Each row comes from the steps of one path. Every step used is in the known rows, and no mark comes twice. Write the path behind each row, first mark first.
Known rows
lorub derin tizam gebem valeg nikap teze: [ 0.39 -0.50  2.70  0.31  3.84  0.42 -1.88 -0.87  1.00  0.27  1.24 -0.89
  1.07 -1.86  2.16 -1.56 -2.98  0.98 -1.02  0.77 -0.22 -0.59]
gizi derin lorub nikap: [-1.19 -0.82 -1.00 -0.65 -0.49  2.09  1.96 -0.35 -0.31  3.41 -3.35 -2.30
  0.66  0.46 -0.50 -1.46 -1.00  0.73 -2.31  0.32  0.71  0.27]
teze nikap lorub derin tizam gebem gamon: [-0.68 -0.34  0.98  0.58  3.81 -4.70 -0.46 -0.42  2.88  0.37  0.80 -0.85
  3.43 -0.75  2.97  4.06  2.05 -0.25  1.10  1.37 -1.31 -1.41]
nikap lorub: [ 1.70 -1.57 -0.85 -0.11 -0.90 -1.01  2.36 -0.68 -0.29  1.66 -3.37 -0.94
  1.36  1.91  2.40  2.22 -1.71 -0.60 -1.03  1.90  0.25  0.52]
lorub nikap teze gebem tizam derin: [-0.15  0.60  2.20  0.97  2.25 -1.84  1.58 -2.35  2.46  1.66 -4.68  2.68
 -0.24 -0.76 -0.28 -2.18 -2.90  1.40  0.26  0.62  3.06  0.18]
gizi derin lorub nikap teze gebem: [-0.61  0.63 -0.39 -1.17  0.01 -0.60 -1.58 -1.00  1.14  3.65 -2.09  1.03
  0.89 -1.11  1.87 -1.16 -0.33  1.23 -2.34  1.45  1.43  0.48]
gizi derin tizam gebem valeg nikap lorub: [ 1.61  0.57  1.49 -0.25  2.06  0.29 -0.81 -0.65 -0.27 -0.31 -7.23 -4.09
  0.26 -0.11  2.20  0.84 -2.09  0.60 -2.97  0.38  1.96 -1.74]
tizam derin lorub nikap teze gebem: [-0.48 -0.92  0.71 -0.57  3.20 -0.43 -2.00 -1.93  1.46  4.98 -2.87  1.57
 -0.94 -0.49  1.19 -0.95 -0.80  0.78  0.54  1.95  0.50  0.62]
gebem valeg nikap: [-0.23 -0.68  0.02  0.61 -0.95  4.37  2.95 -0.12 -1.20  1.08 -4.02 -2.62
  1.08  2.39  0.05 -0.96 -2.13  1.18 -0.59 -0.17  2.15 -0.04]
gizi derin tizam: [ 0.83  0.31  0.35 -0.79  0.95  2.34  2.02  0.60  0.38  0.80 -8.73 -3.09
  0.81 -0.94  0.65  0.13 -0.59 -1.21 -2.30  0.96  0.09  0.06]
valeg gebem teze nikap lorub derin tizam: [ 1.40  0.08  1.76 -0.21  2.16 -5.87  3.65 -0.62 -1.31  0.65  1.99 -0.57
  0.91  0.96  4.13  3.76  6.84  0.31  0.43  2.10 -4.43 -1.54]
gizi derin tizam gebem: [ 0.77  0.34  1.20 -0.47  4.07  1.65 -2.33  0.98  0.54 -0.41 -8.85 -3.38
  0.49 -1.16  1.38 -0.28 -0.97 -0.45 -3.09  0.88  0.03  0.05]
derin lorub nikap teze gebem: [-0.54 -0.75  0.10 -0.96  0.23 -0.46 -1.32 -0.89  1.31  6.02  0.67  1.98
  0.06  0.87  3.16 -0.92 -0.86  0.35 -0.45  2.37  0.66 -0.19]
tizam derin: [ 0.51 -1.33  0.04  0.56  3.13  2.43  1.19 -0.63 -0.19  0.11 -7.98 -1.69
  0.40  0.27 -1.30  0.05 -1.21  0.33  0.04  0.63  0.05  1.90]
gizi derin: [ 0.23  0.14 -1.08 -0.09 -0.13  2.30  1.57  0.26 -0.47 -1.09 -7.18 -2.33
  2.06 -0.34 -0.55 -0.19 -0.82  0.82 -2.77  0.21  1.03  1.89]
gebem valeg nikap lorub derin tizam: [ 1.09 -0.64  1.15  0.54 -0.36 -0.71  3.04 -1.89  0.44  1.44 -0.01 -3.55
  0.77  0.34  1.34  1.30 -1.56 -0.86  0.07  0.91 -0.18 -1.53]
teze gebem gamon: [-1.58  0.77 -1.18  0.31  0.43  0.47  0.53  0.69  1.88  0.92 -6.89 -0.60
  4.30  1.39  0.97  1.22  0.98  0.06 -0.34  1.18  1.05  0.82]
gebem gamon: [-1.28 -0.75 -1.42  0.33 -0.01  1.43  3.83  0.99  0.81  0.95 -5.55 -0.58
  4.74  1.26 -0.02  0.53 -1.06  0.38 -0.68  0.66  0.37  1.00]
lorub derin tizam gebem teze: [-0.73 -0.95  2.35  0.19  5.12 -0.28  0.51  0.00  2.31 -0.38 -1.77 -1.41
  1.29 -0.91  1.27 -0.42  3.14  0.11 -1.10  0.24 -2.07 -0.17]
teze nikap lorub derin tizam gebem: [ 0.87 -0.84  1.77  0.32  3.73 -3.90 -2.37 -1.00  1.60  0.67  1.86 -1.66
  0.08 -0.43  3.53  3.62  1.83 -0.76  0.88  1.71 -1.37 -1.31]
teze nikap: [-0.33 -0.87 -0.23  0.22  0.17  1.93  1.76  0.39 -0.20  1.55 -1.84 -0.47
  0.76  1.78  1.58  1.66  1.57  0.48  1.00  0.72  0.99  0.28]
valeg nikap teze gebem tizam derin: [ 1.00  0.98  2.46  0.56  1.76  0.81  0.96 -2.25 -0.09  1.48 -5.24  1.47
  0.11 -0.80  0.72 -2.33 -3.08  1.79  0.49  0.04  0.63 -0.07]
gebem tizam derin lorub nikap teze: [-0.27 -1.39  2.01 -0.29  1.50  0.65  5.30 -2.15  1.48  5.33 -1.40  2.55
 -0.53 -1.23  0.40 -2.33 -5.21  0.98  0.64  0.45  1.96 -0.50]
gizi derin tizam gebem teze nikap: [-0.64  0.69  2.18 -0.54  4.44  0.97  0.80  0.92  1.61 -0.74 -6.27 -0.98
  0.43 -1.05  2.30  1.15  5.84  1.38 -1.50 -0.67  0.82 -1.01]

Write each row's path
[-0.97 -2.30  0.11  0.10  2.74  2.13  1.61 -1.22 -0.03  4.77 -4.13 -1.65
 -1.16  1.10 -1.27 -1.12 -1.39  0.30  0.59  0.76 -0.26  0.37] | tizam derin lorub nikap
[ 0.35 -1.08 -0.58  0.74 -0.34 -3.26  1.54 -1.69  0.59 -0.02  3.64 -0.68
  1.73  0.46  1.69  3.58  1.99  0.41  1.07  0.98 -0.32  0.51] | teze nikap lorub derin
[-0.16 -0.35  0.11  0.26  0.51 -1.84 -1.53 -0.82  1.33  2.42 -1.32  1.99
  0.80  1.20  1.68 -1.44 -0.57  0.94 -1.08  2.29  0.91  0.72] | lorub nikap teze gebem
[-1.16 -0.87  0.41  0.07  0.42  1.71  5.03  0.36  0.71  0.99 -1.93  0.99
  1.25  1.73  1.60  1.50  5.47  1.70  0.79 -0.44  1.00  0.09] | gebem teze nikap
[-0.76 -0.49  0.89 -0.10  4.20  0.86 -0.04  1.76  1.78  1.68 -7.21 -1.56
  3.16  0.40  2.01  0.50 -1.29 -1.00 -0.94  1.49 -0.77 -0.91] | derin tizam gebem gamon
[ 0.92 -1.03  1.75 -0.31  4.29  1.74 -1.96  1.13  0.70  2.06 -6.25 -2.38
 -0.26  0.76  2.67  0.05 -1.43 -1.47 -1.14  1.82 -0.77 -0.70] | derin tizam gebem
[-0.29 -0.74  0.54  0.45  2.58  2.83 -0.78  0.71  1.36 -0.69 -5.72 -1.87
  1.06  1.10  1.41  0.47 -2.49  1.26 -1.36  0.38  4.39  0.92] | tizam gebem valeg
[ 0.39 -0.42  2.02 -0.23  3.66  2.84 -0.44  1.08  2.19  1.12 -7.25 -2.52
 -0.21  0.46  2.59  0.83 -2.24 -0.83 -0.83  1.20  3.48 -0.84] | derin tizam gebem valeg
[-0.23 -2.28 -0.01 -0.91 -0.19  0.56  2.10 -0.68  0.26  6.23  2.07  1.95
  0.57  0.71  2.32 -1.53 -2.91  0.44 -0.77  1.94 -0.11 -0.04] | derin lorub nikap teze
[-0.59 -0.65  2.76 -0.34  4.73  1.13  1.14  1.02  1.67  1.73 -3.60 -0.03
 -0.33  0.88  3.45  1.43  5.35  0.53  0.54  0.42 -0.02 -1.91] | derin tizam gebem teze nikap
[ 0.67 -1.25  2.50  0.42  3.58 -2.82  0.38 -1.56 -0.12  0.60  0.84 -1.98
  0.96  0.43  2.28 -0.07  2.72  0.48 -1.20  0.36 -4.58 -1.77] | valeg nikap lorub derin tizam gebem teze
[-0.55 -1.11  1.01  0.77  3.01 -4.01  0.43 -1.56  1.59 -1.72  3.44  0.68
  1.92  0.14  2.43  2.92  5.45  2.34  0.09 -0.15 -0.37  0.18] | tizam gebem teze nikap lorub derin
[ 0.27 -0.27  1.78  0.15  2.39 -0.22  4.00 -0.81 -2.66  4.32 -4.12 -1.45
 -1.23  1.71  0.01 -1.93 -3.01  1.02  0.16  1.10 -1.16 -0.89] | valeg gebem tizam derin lorub nikap
[-0.62 -1.14  0.17  0.58 -0.08 -3.49  4.67 -1.79  1.49 -0.56  3.62  0.94
  2.36  0.31  1.70  3.34  5.85  1.55  0.88 -0.11 -0.30  0.23] | gebem teze nikap lorub derin
[ 1.51 -0.26  0.39 -0.25  0.47 -4.16  3.98  0.09 -2.85  0.64 -0.87  0.68
  1.30  3.24  4.31  3.59  5.97  2.05 -0.36  1.75 -2.09 -0.67] | valeg gebem teze nikap lorub
[ 0.79 -0.95  2.51 -0.50  3.55 -2.34  1.60 -0.03  1.78  2.06 -2.46  0.41
 -0.30  1.36  4.99  3.50  4.97  0.00  0.27  1.14 -0.02 -2.47] | derin tizam gebem teze nikap lorub
[ 0.94  0.05  0.51 -0.06  0.09  0.77 -2.17 -0.78 -1.37  2.20 -1.76  0.81
  1.15  1.12  2.58 -1.42 -0.74  1.19 -0.89  1.71 -1.39  0.40] | valeg nikap teze gebem
[-1.38 -0.57  2.72  0.34  5.24 -0.69  0.41  0.01  2.41 -0.12  0.72 -0.59
  0.56 -0.80  2.01  1.21  6.01  0.73  0.77 -0.19 -1.45 -0.99] | lorub derin tizam gebem teze nikap
[-0.43 -0.43  2.29  0.81  3.75  1.97 -1.51 -0.38  0.47  0.02 -1.34 -4.11
  0.36 -0.15  0.51 -1.16 -1.60  0.31 -0.56  0.12 -0.29 -0.98] | lorub derin tizam gebem valeg nikap
[ 0.20  0.55 -0.11  1.07 -1.00 -1.78 -0.73 -2.39  0.67 -0.51  0.10 -2.72
  1.60  1.17  0.99  1.49  0.19  0.95 -0.14  0.63  1.51  0.02] | teze gebem valeg nikap lorub derin
[ 0.20 -1.72 -0.10  0.26  0.21 -0.85  1.89 -0.59  0.24  2.41  0.08  1.98
  1.24  0.98  0.84 -1.97 -2.64  1.20 -1.44  1.65  0.23  0.86] | lorub nikap teze
[-0.29 -0.65  0.94  0.76  2.11  3.82 -1.39  0.25 -1.12 -0.01 -4.15 -2.88
  0.78  2.11  0.84 -1.28 -2.57  1.99 -1.42 -0.14  1.97  0.01] | tizam gebem valeg nikap
[ 1.04 -1.45 -0.94  0.57 -0.35 -2.79  1.61 -1.71  0.46 -0.18  1.10 -1.53
  2.36  0.29  0.83  1.97 -0.95 -0.31 -0.72  1.38 -0.99  1.37] | nikap lorub derin
[-0.13 -0.46 -1.16 -1.32 -0.48  3.73  1.80  0.18 -0.47  2.56 -5.29 -2.44
  1.48 -0.62  1.01  0.31 -1.12  0.11 -2.10  0.46  0.71  1.02] | gizi derin lorub
[ 0.60  0.48  2.16 -0.95  1.87  1.26  1.73 -1.80  2.44  4.51 -4.70  2.44
 -0.31 -2.15  2.83  0.01 -3.34  0.23  1.16  1.04  2.77  0.02] | nikap teze gebem tizam derin lorub
[-0.21  0.68  1.58  0.53 -0.67 -1.81  2.31 -1.36  2.35  2.75 -1.24  3.02
  0.74  0.52  1.72 -2.21 -3.02  0.89 -0.67  1.07  3.20 -0.56] | lorub nikap teze gebem tizam
[ 1.57 -1.29  1.45  0.21  3.81 -3.39 -2.26 -1.01  1.46  0.47 -0.63 -2.49
  0.72 -0.51  2.75  1.95 -1.15 -1.54 -0.99  2.22 -2.13 -0.54] | nikap lorub derin tizam gebem
[ 0.92 -0.87  0.84  0.14  0.82 -3.26  1.96 -1.37  1.38  1.88  2.00 -1.34
  0.38 -0.21  2.77  3.99  2.20 -1.59  1.64  1.86 -1.20 -1.24] | teze nikap lorub derin tizam
[-1.16 -1.30  1.49  0.30  1.35  2.13  5.44 -1.65  0.94  5.06 -3.98 -0.64
 -1.11  0.47 -1.19 -1.87 -3.86  0.37  1.02 -0.32  2.01 -0.87] | gebem tizam derin lorub nikap
